Every row comes from one small tree of marks. The marks that hang from a mark follow it in brackets, in the order of their numbers. Every link used is in the known rows. Which tree was each row made from?
Known rows:
j269[j452[j659[j57[j61[j861]]]]]: [-15  -4  16 -13   3  15 -29 -12  16 -23   3  18 -10  34   7  24  -5  -1
  16  -9   3  20 -17  13  21 -12]
j57[j61[j21 j420 j861[j791]] j269]: [-25  -1  12   2 -16 -39 -43 -23  26  -3  54 -15  23  22  15   3  23 -63
  16  -6 -51   1 -23  -2  12  11]
j61[j21[j791] j420 j861 j984]: [ 31   2   1  42 -45 -25 -23 -13  34   6  22  -1  21  12  70   3  10 -17
   0 -27  -6 -17 -11   0 -23 -29]
j269[j452[j659[j57[j61[j21 j984]]]]]: [ -5  -3  12 -14 -10  14 -29 -18  18 -18  14  26  19  35  10  20   6  -5
  11 -15  -3  31 -22  12  20 -14]
j791[j861[j61[j21 j420 j452[j659] j984]]]: [ 53  -2  15  14 -24   8 -15 -21 -22   6  37   3  12  13   3  -3  26  -8
  12 -24   6  -8 -14 -25  24 -35]
j861[j61[j420 j452 j984] j791]: [ 22  13  -3  17 -17 -35 -33 -54  -1   6   1 -20  -2   4   4  17   2 -32
   8 -17 -12   9  -9 -30  21 -40]
j269[j452[j61[j420 j984] j659[j57]]]: [-20   4  16  -6  -8  46 -26 -22  16 -23   5  27  16  38  13  15   6  -8
  23 -22   7  19 -17   1  32 -33]
j659[j57]: [-17   7  16 -25   2 -14  -5  -5   8 -14 -33  31   3 -21  16  33 -11   2
  13   2  -3  19 -26   7  -4 -28]
j420[j61[j21 j452[j659] j861[j791] j984]]: [ 16  -8  11  37 -17   6 -45 -14  16   4  30 -14   2  35 -25  14  23   5
  -8 -29 -14  -2  -8   1   2 -44]
j791[j861[j61[j21 j452 j984]]]: [ 55  -3  11  13 -16 -11  -6  -9 -23  14  27   4   4   5 -16   3  15  -5
   8 -14  16  -1 -22 -19   9 -32]
j269[j452[j61[j21]]]: [ -8   4   5 -18   0  23 -26  20  26 -10   8  27  16  34 -15   2  26   3
  22  -3   1  35 -38   8   2 -28]
j269[j452[j61[j21] j659[j57]]]: [ -8   5  18 -26  -3  77 -34  12  26 -24  14  33  25  37 -16  14  25   6
  19 -16  -2  30 -28  12  24 -28]
j861[j61[j21 j452 j984] j791]: [ 42  10  -4  12 -21  -9 -38 -28   7  11  19 -16  16   5 -24  20  14 -23
  -3 -18 -17  20 -17 -19  12 -37]
j57[j269]: [-41   9  30  -3   7 -35 -20 -19   7   4   6  38  -3  -1  23   7   3  -4
  31  11 -24  22 -27   3  -2  -3]
j452[j659[j57[j269]]]: [-32   8  40 -17   4  34 -26 -22   7 -16   2  40   6  -1  18  25   1   9
  23  -6 -21  18 -15   7  24 -12]
j21[j791[j861[j61]]]: [ 43  15  21   9  13  -4  -3 -11   0   8  -9  11 -22 -20   7  -3  -5  13
  11  -6  32   2 -23  -6   1 -15]
j57[j61]: [-24 -11   6 -17  16 -45 -11 -16   2 -10 -16   7  -6  -4 -15   6   1  -6
  10  12  -7  35 -34   4  11 -10]
j420[j791[j861[j61]]]: [ 26  11   7 -10  30 -25  -6 -13   7  -4  -6   8 -15 -10 -11   7  -2  18
  17  -8  25   2 -30 -15   9 -21]
j452[j61]: [-25   1  13 -14  18  27 -12   8   8 -11 -19  20   1  -2 -30   5  12  10
  20   5   4  29 -36   0  11 -36]
j452[j61[j21[j791[j861]]] j659[j57[j269]]]: [  7  15  46 -12  -3 113 -28   8  22 -15  37  26  33  11 -13   4  28   1
  17 -26  -5   4 -22   9  33 -14]
j452[j61[j420 j861] j659[j57]]: [-23  -5  24  -8  -2  87 -28  -2  10 -33   3  11   7  14  -5  18  13  -6
  20 -22  -6  -6 -11  -1  36 -42]
j21[j791[j861]]: [ 33  23  23   9  10 -13   2  -3  16   9 -17   9 -15 -18  37  -1  -3  27
   8  -5  30   2 -27  -2 -12 -12]
j984[j61[j21 j420[j791[j861]] j452]]: [ 11   7  13  -5 -16 -30 -15  18  24   3  19  -8  19  12  13   4  32  20
  19 -25  -8   4 -27 -11 -12 -21]
j861[j61[j21 j420 j452 j984] j791]: [ 38  11  -7  13 -33 -21 -40 -37   9   8  23 -19  25  10   0  13  23 -37
   2 -23 -26  10 -13 -27  14 -41]
j269[j452[j61[j861]]]: [-17   0   6  -2   9  16 -24  13  19 -11  -1  15 -14  36 -12   9   4   0
  23  -2  14  19 -29   7   4 -27]
j21[j791[j861[j61[j452]]]]: [ 51  18  25  14   3  -8  -5  -7   1  12  -8   5 -27  -9  13  -3  -2  16
  10  -9  30   0 -18  -7  -2 -20]

Write each row's tree:
[  9  -3   9  -3 -12 -33 -25 -21 -15  -3  -7  17 -15   6  -1   2  13 -12
  23  -2 -13  15 -12 -17  12 -42] | j861[j61[j420 j452]]
[  7  -5  12 -13 -11  -8 -16   4  24 -15  -2   5   9  -5   4  25  -6 -24
  -1  -8  -6   7 -23  19  -4 -12] | j659[j57[j61[j21[j791] j861]]]
[ 25  -1   4  14  14 -40 -10 -10  18   2  20  10  13  11 -22  -1  17  16
   2 -25  22  -4 -33  -2  -8 -33] | j420[j61[j21 j984] j791[j861]]
[-51  -2  27  -9   1 -35 -39 -42  12 -15  38  24   4  44  24  -7  14 -37
  35  -2 -32  25 -20   4  33  15] | j57[j61[j420] j269[j452[j659]]]
[ 30  -1   6  -5  -3   7 -27  -2   5   0   5  27   5 -11 -22  -1  15  -3
  10  -5  -4  25 -25   1   1 -27] | j861[j61[j21[j791]]]
[-12  13  41  -6 -12  14 -29 -14   9  -5  -1  26  -6  17  27  23   7  17
  20  -8 -22  16  -8   3  13 -23] | j61[j452[j659[j57[j269]]]]
[ 44   1   7  24 -39 -25 -30 -25   4   9  18  11  12  13  19  -3  17 -21
   8 -21  -9   8  -8 -12   1 -42] | j861[j61[j21[j791] j420 j452 j984]]
[ 34  -3   6  12 -26  -2 -40 -32   8  -6  28  12  18  25   5   2  25  -5
  12 -29 -17   9  -6 -17  23 -45] | j861[j61[j21 j420[j791] j452[j659] j984]]
[ 48   9  12   5   5   0 -18 -17  11   0  20   2   2  12  -4   6  12  24
   9 -25  17  -1 -20 -16  16 -28] | j420[j791[j861[j61[j21 j452[j659] j984]]]]
[-41  -6  25 -12  -8 -39 -19 -24   6 -16  12  15   2   4  22  23 -12 -55
  22  -2 -27  -3 -16   8  12   0] | j659[j57[j61[j420 j861] j269]]
[  8 -14   3   2 -31 -46 -30   3  16  -6  22 -16   8  30  15   1  27 -27
   7  -8 -29   4 -18   0   0 -22] | j57[j61[j21 j420 j452 j861]]
[ 10  17  16  19 -23   7 -44 -21  28  -6   7 -31 -14  27  50  20  18   4
  10 -22 -24 -14   2 -20  12 -34] | j61[j420 j452[j659] j861[j791]]
[-44 -13  24   6  10 -48 -26 -21   3  -3  26   6 -16  16  -6   6  -7 -36
  22   9 -24  11 -23  10  12  13] | j57[j61[j861] j269]
[-21   4  18 -13  15  56 -31   0  18 -18   1  28  -2  37 -15   5  17  21
  26  -7   8  35 -27   5  27 -27] | j269[j452[j61 j659]]
[ 62  18  25  36 -53   8 -24 -20  25  11  35  -3  30  29  77  -7  34  11
   1 -40  -4 -11  -5 -14   2 -33] | j61[j21[j791[j861]] j420 j452[j659] j984]
[ 14   5  15   4  -6  70 -26 -13  24 -17  34   5  42  24   1  -5  38  12
  13 -36   2   2 -24 -14  37 -39] | j452[j61[j21 j420[j791[j861]] j984] j659]
[ 50   1  18  -3 -16  17 -18  -6 -19   1  33   6   8  11  -4  -6  35  -2
  17 -18   0  -5 -17 -24  23 -32] | j791[j861[j61[j21 j420 j452[j659]]]]
[-19   4  12  -8  14 -38  -2  -3  12  -5  -5  -1   1 -10   7   7   7  20
  25 -16   9   6 -30 -12  -4 -13] | j984[j61[j420[j791[j861]]]]
[-10  -3  21  -5 -25  11 -29  12  13  -4  20   5  22  17   6   5  40  23
  19 -22 -28  21 -18  -6   2 -26] | j984[j61[j21 j420 j452[j659]]]
[  3   0  17   9 -15  33 -39  19  24   3  27 -27   6  18 -20  24  25  24
   5 -25 -20  10 -16  -2   0 -19] | j984[j61[j21 j452[j659] j861[j791]]]
[ -6   9  18   0   0 -45  -7   3  14   2  -4  -9  -7   6  16   7  11  24
  23 -19   5   2 -22 -14  -7 -20] | j984[j61[j420[j791[j861]] j452]]
[  7   1  15   7 -13 107 -37  -6  25 -19  28 -11  35  16 -27  32  13 -12
  -3 -35  -7   0 -16   1  34 -39] | j452[j61[j21 j861[j791] j984] j659[j57]]
[ -7  -4  16  -6 -15 -14 -19  28  12   7   7   7  12   7 -16  12  26  27
  14 -10 -16  30 -29   3 -16 -22] | j984[j61[j21 j452]]
[-30   0   5   7   1 -22 -19  -5  15  -3  -2 -23  -6  -7   2  21   2  -4
  17 -15  -9   2 -21 -11  -5 -16] | j984[j61[j420 j861[j791]]]
[-11 -10  15  26  -1 -55 -17 -22  -7   7 -13  18 -18  18 -17   6   3  12
   6  -7   4  17 -18   2  -8 -48] | j420[j61[j452 j984]]
[-17  -7   5  10  32 -45 -24  -4  27 -12 -13  10 -31  11 -26   9  -2  22
  11 -10  11  -2 -23   9 -13 -34] | j420[j61[j861] j791]
[ 12  -2  14  19  -1 -19 -38 -15  31  -4  15  14   9  35 -16   3  25  32
   1 -30  -5  12 -17   5   0 -45] | j420[j61[j21 j452[j659] j984] j791]
[  7 -11   7   1 -38 -37 -18 -12  11 -11  11  -5  19  16  25  27   0 -41
   0 -18 -18  -3 -13   5   2 -28] | j659[j57[j61[j21 j420 j452 j861 j984]]]
[-12  -6  13   0  -3   7 -27 -24  13 -19   7  16  -6  36  12  26 -12  -6
  12 -14   7  17 -15  12  22 -14] | j269[j452[j659[j57[j61[j861 j984]]]]]
[-23 -14  10  23 -31 -61 -39 -32  18   0  68   6  21  55  31  -2  10 -69
  22 -13 -32   2 -19   8   9   9] | j57[j61[j21 j420 j861 j984] j269[j452]]
[-19  -6   6  12  20 -24 -27 -10  10  -4  -9  -5 -24   2 -35  14   3   1
   5  -5   0   3 -23   2  -6 -34] | j420[j61[j861[j791]]]
[-47  11  26  -5   2 -11 -30 -14  17  -4  23  38   4  34  18  -3  13 -24
  42   2 -19  21 -28   3  10  -7] | j57[j269[j452[j61[j420]]]]
[ -2   5  30  -1  -2 -29 -22 -12  18   7  44  12  17   9   7 -11  18 -29
  15  -1 -19  15 -32  10   6  21] | j57[j61[j21[j791[j861]]] j269]
